Known rows, with every step that occurs
P -> M: -1	3	-1	5	24	1	4	-9	3	-11	15	3	15	3	9	1	-10	-15	-12	-7	-7	-4	17	-1	12	14	0	11
K -> P: 7	-13	9	17	9	-6	13	18	-21	-20	28	4	-4	9	3	-2	14	-16	-20	-1	2	-10	21	-8	9	-14	-3	-11
H -> V -> M -> P: -5	-16	-15	1	10	-15	-16	15	0	-11	18	4	4	11	-1	13	17	-7	11	-8	-15	-14	1	-11	27	-10	-20	1
M -> P -> K -> T: 8	-19	-3	-9	-5	-6	4	24	-8	-12	9	12	12	8	5	-15	1	-12	-36	8	-2	-21	9	16	-11	-3	-7	-2
V -> M -> P -> K -> T -> N: -13	-1	13	-27	2	-6	-8	12	9	-15	7	17	2	7	6	0	-3	-18	-10	7	1	-25	9	8	4	-1	-22	-2
A -> P -> M -> V -> H -> T: -5	10	11	4	17	1	12	-13	-24	-9	15	-4	14	14	8	5	16	7	10	3	-5	-3	37	-1	16	2	-2	1
T -> H -> V -> M -> P -> K: 6	-5	-7	-20	7	-2	-6	24	0	-10	5	-7	-7	-1	4	9	15	-7	-1	-5	12	-5	-8	-4	13	-3	-20	-4
T -> B: -1	-27	-15	21	6	-13	19	1	-7	-10	25	-3	-2	14	5	-8	5	-16	2	-4	-25	-11	8	-11	4	10	12	-2
V -> M -> P: -13	-3	5	-13	20	-5	-4	10	6	-13	12	12	4	13	10	5	8	-16	-7	-2	-15	-22	4	-3	6	-4	-20	2
V -> H: -4	7	-8	23	15	1	-4	-3	-27	-10	0	-7	-4	13	14	-5	1	-6	1	-4	1	2	-29	2	6	-13	-1	-1
V -> M: -19	9	7	-5	18	-10	-3	-1	4	-14	20	6	-2	5	8	5	-5	-20	2	-8	-9	-16	-5	-11	9	-4	-17	2
M -> P -> K: 8	-18	-6	-5	3	0	4	18	-10	-10	15	3	13	11	4	-11	-1	-16	-30	8	-3	-14	7	12	-8	-2	-3	-5
A -> P: 0	2	2	8	8	-12	22	-1	-28	-11	18	-7	5	13	8	-4	16	0	-8	-2	-4	-9	24	-7	4	-18	-2	-2
H -> V: 2	-19	-26	24	4	-20	-9	11	-12	-9	22	-7	4	6	-4	6	9	-4	6	-13	-8	-3	-5	-14	23	-10	-10	1
K -> T: -3	-7	-4	12	-4	-23	6	16	-9	-18	6	15	1	1	8	-13	2	-1	-27	-9	-3	-21	-2	2	-7	-4	-15	11
P -> M -> V -> H -> T -> B: -9	-2	-1	18	21	6	-2	-12	-4	-8	16	2	14	10	5	7	0	-4	16	-1	-15	0	16	2	19	26	2	5
A -> P -> M -> V -> H: -2	12	8	12	18	1	15	-8	-22	-7	18	-5	15	15	10	4	19	6	6	4	-7	-3	32	4	17	-3	2	0
P -> K -> T -> H -> V -> M: 3	4	7	-21	-11	-8	-5	17	-3	-12	15	4	-6	-12	0	-11	-11	-18	-17	1	19	-12	-9	7	-1	-3	-11	-5
K -> T -> H -> V -> M -> P: 4	-9	-6	-12	-3	-18	-2	32	0	-18	-9	14	-6	-1	8	0	22	5	-19	-8	5	-21	-2	3	3	-4	-27	9
W -> T -> Q: 8	-3	-22	10	-4	-41	16	17	5	2	0	6	-8	-4	21	-3	16	-13	-2	-10	-7	-12	-13	-7	-13	2	-2	9
M -> P -> K -> T -> Q: 9	-20	-5	-10	-7	-13	4	24	-3	-10	7	14	4	6	5	-12	4	-15	-33	10	-3	-20	7	12	-14	-1	-4	-3
T -> K -> P -> M -> V: 5	-1	15	16	10	0	1	2	3	-17	13	2	0	-4	-11	-3	2	-24	-16	0	3	-1	25	7	15	1	-8	-23
N -> T -> K -> P -> M: 13	11	17	1	2	0	0	-15	-9	-12	-22	9	-8	-5	-11	-5	-13	-12	-11	-10	4	-6	33	-7	3	1	-11	-16
A -> P -> M -> V: -2	7	6	12	16	-4	19	-6	-16	-8	25	-4	17	13	7	4	17	5	1	2	-9	-6	41	0	14	1	0	1
P -> K: 0	1	0	1	-3	-3	3	2	-12	-7	31	-6	3	-4	0	-15	-24	-27	-18	2	11	-4	-7	3	-5	-2	4	-8
W -> T -> H -> V: 15	0	-25	1	0	-24	12	28	-3	-2	-7	-6	-2	-5	21	0	24	1	-2	-18	6	-7	-14	-1	2	0	-14	10
N -> T: 5	6	-2	11	1	-8	3	-12	-20	-7	-16	6	-2	4	1	-4	-14	1	-6	-15	-4	-10	12	-15	-6	0	-11	1
H -> V -> M: -8	-8	-14	6	10	-18	-16	7	0	-10	24	0	0	5	-2	13	9	-10	18	-13	-10	-9	-5	-17	29	-11	-18	1
N -> T -> K -> P: 11	7	14	7	-3	-3	0	-11	-15	-12	-20	7	-12	-4	-11	-7	-11	-10	-12	-11	4	-6	26	-10	-1	-5	-13	-19
V -> M -> P -> K -> T -> B: -10	-6	11	-25	7	-6	-1	11	8	-14	17	16	2	9	6	-3	3	-22	-8	5	-14	-27	9	3	2	2	-11	-2
N -> T -> H -> V: 14	3	-8	-1	-1	-5	0	1	-17	-6	-26	-1	-11	-2	-1	5	0	9	2	-18	8	-4	8	-17	1	2	-18	-1
H -> T -> K -> P -> M: -5	-9	17	-14	7	-2	-6	-16	-11	-20	-1	6	-5	-7	-10	-1	-11	-24	-9	-4	7	-3	30	-12	7	9	-14	-11

Rows
2	0	4	-5	-13	-11	2	10	-10	-12	22	7	2	-8	1	-21	-21	-20	-27	2	12	-14	-5	9	-10	-4	-1	-3 => P -> K -> T
-9	7	4	16	20	7	-10	-14	-2	-9	8	1	14	4	1	6	-6	-6	9	-2	-6	4	12	8	18	21	-6	0 => P -> M -> V -> H -> T -> K
13	-21	-8	-15	-7	-6	0	30	-7	-12	4	8	8	6	3	-9	9	-7	-31	6	3	-17	6	15	-5	-3	-11	-3 => M -> P -> K -> T -> H -> V
14	7	0	3	3	-18	12	12	5	-8	-3	4	2	-8	11	-9	11	-20	-15	-10	2	-9	12	9	3	0	-6	-5 => W -> T -> K -> P -> M
-7	-9	15	-4	6	-3	-8	-13	-10	-18	3	6	-2	-5	-13	2	-7	-18	-3	-3	4	-3	31	-9	9	13	-17	-13 => H -> T -> K -> P -> M -> V
9	-6	15	6	19	4	11	8	-10	-19	26	8	4	7	5	2	10	-19	-19	1	1	-9	36	-4	17	-3	2	-4 => K -> P -> M
7	-9	-11	-1	-7	-21	2	28	-6	-17	-6	8	-7	-4	7	-3	17	6	-19	-11	9	-15	-7	0	1	-4	-23	9 => K -> T -> H -> V
3	7	12	-9	-7	-11	19	3	-27	-11	22	-1	4	2	4	-15	4	-7	-18	7	9	-14	24	4	-3	-17	1	-6 => A -> P -> K -> T
5	4	16	17	11	5	-3	-1	-2	-16	8	0	-3	-2	-9	-3	3	-23	-11	2	4	3	17	10	17	-2	-7	-25 => T -> K -> P -> M -> V -> H
-14	0	-13	51	9	-4	-4	8	-22	-6	18	-7	7	16	6	3	10	8	13	-1	-10	1	-20	7	10	1	-10	-6 => M -> V -> H
-13	-3	1	37	5	-2	-10	2	-24	-11	11	-3	1	11	-3	4	9	2	15	2	-2	2	-4	3	13	3	-15	-16 => M -> V -> H -> T -> K -> P
-11	1	10	-22	14	-1	-5	9	6	-12	19	11	4	8	6	0	-3	-23	-9	4	-8	-21	3	2	4	-3	-15	-3 => V -> M -> P -> K
6	-19	-3	-10	-11	-7	1	23	-6	-13	0	11	10	9	4	-11	-1	-9	-33	11	5	-19	14	19	-8	-1	-11	-3 => M -> P -> K -> T -> N
-10	3	-2	6	12	2	-11	-15	-33	-12	-8	-4	-7	9	11	-2	-6	-7	9	-4	4	2	-19	-6	4	-5	-7	2 => V -> H -> T
-4	7	12	-2	14	10	-14	-19	-24	-15	-13	-1	-8	3	3	-2	-5	-16	5	0	9	5	-2	0	12	-3	-6	-9 => V -> H -> T -> K -> P -> M
4	7	9	-6	0	-5	19	-3	-28	-8	27	-9	5	5	4	-11	1	-11	-11	7	8	-6	22	0	0	-16	6	-11 => A -> P -> K
-6	3	9	3	10	5	-14	-14	-29	-15	-11	-3	-12	4	2	-4	-2	-15	4	-1	10	4	-10	-2	8	-8	-8	-13 => V -> H -> T -> K -> P
3	-3	-3	-3	-4	-16	9	25	-7	-18	-7	10	-7	-4	11	-9	10	3	-30	-9	10	-17	-7	3	-10	0	-21	9 => K -> T -> H
8	9	-1	-9	2	-4	-4	-1	-12	-7	-24	2	-13	-3	0	8	-1	6	8	-18	7	-7	7	-18	5	1	-23	0 => N -> T -> H -> V -> M
-9	-8	-4	7	10	1	-6	-17	-30	-12	-3	-3	-9	13	10	-3	-2	-9	16	-1	-5	0	-12	-9	6	3	2	-1 => V -> H -> T -> B
12	3	-3	-13	2	-3	-5	5	-11	-7	-29	4	-10	2	0	8	5	8	3	-14	4	-10	12	-15	3	2	-23	-1 => N -> T -> H -> V -> M -> P
-9	6	2	3	10	2	-15	-19	-27	-13	-15	-5	-10	3	4	-5	-9	-13	6	-3	7	6	-18	-2	5	-4	-9	-7 => V -> H -> T -> K
1	-4	-4	-9	-3	-20	-2	27	-1	-17	-4	11	-9	-5	8	0	16	4	-14	-11	7	-19	-7	-1	4	-4	-26	8 => K -> T -> H -> V -> M
7	1	-5	9	-5	-22	4	-10	-8	-1	-18	11	-18	-2	-1	1	-9	-5	2	-10	-5	-8	8	-24	-13	3	-6	-2 => N -> T -> Q
-2	-13	-9	-8	1	-17	-17	18	1	-12	18	9	4	5	-3	7	12	-10	6	-5	-9	-18	2	-5	22	-10	-19	-1 => H -> V -> M -> P -> K -> T
-18	-3	-10	39	7	-5	-9	0	-26	-8	13	-4	6	14	3	5	6	8	19	-2	-7	0	-14	0	9	7	-14	-5 => M -> V -> H -> T
-11	-8	3	-8	3	-10	-9	-17	-11	-16	-4	2	-5	-8	-10	-4	-17	-20	-6	-9	4	-2	10	-12	-1	9	-19	-7 => H -> T -> K
-9	3	-1	17	19	0	-6	-11	0	-6	12	4	9	6	6	10	-1	-5	14	0	-8	2	9	0	14	22	-3	5 => P -> M -> V -> H -> T -> Q
4	-3	15	22	18	7	5	11	-15	-17	27	6	7	11	5	5	16	-10	-6	4	0	-5	29	2	22	0	0	-9 => K -> P -> M -> V -> H
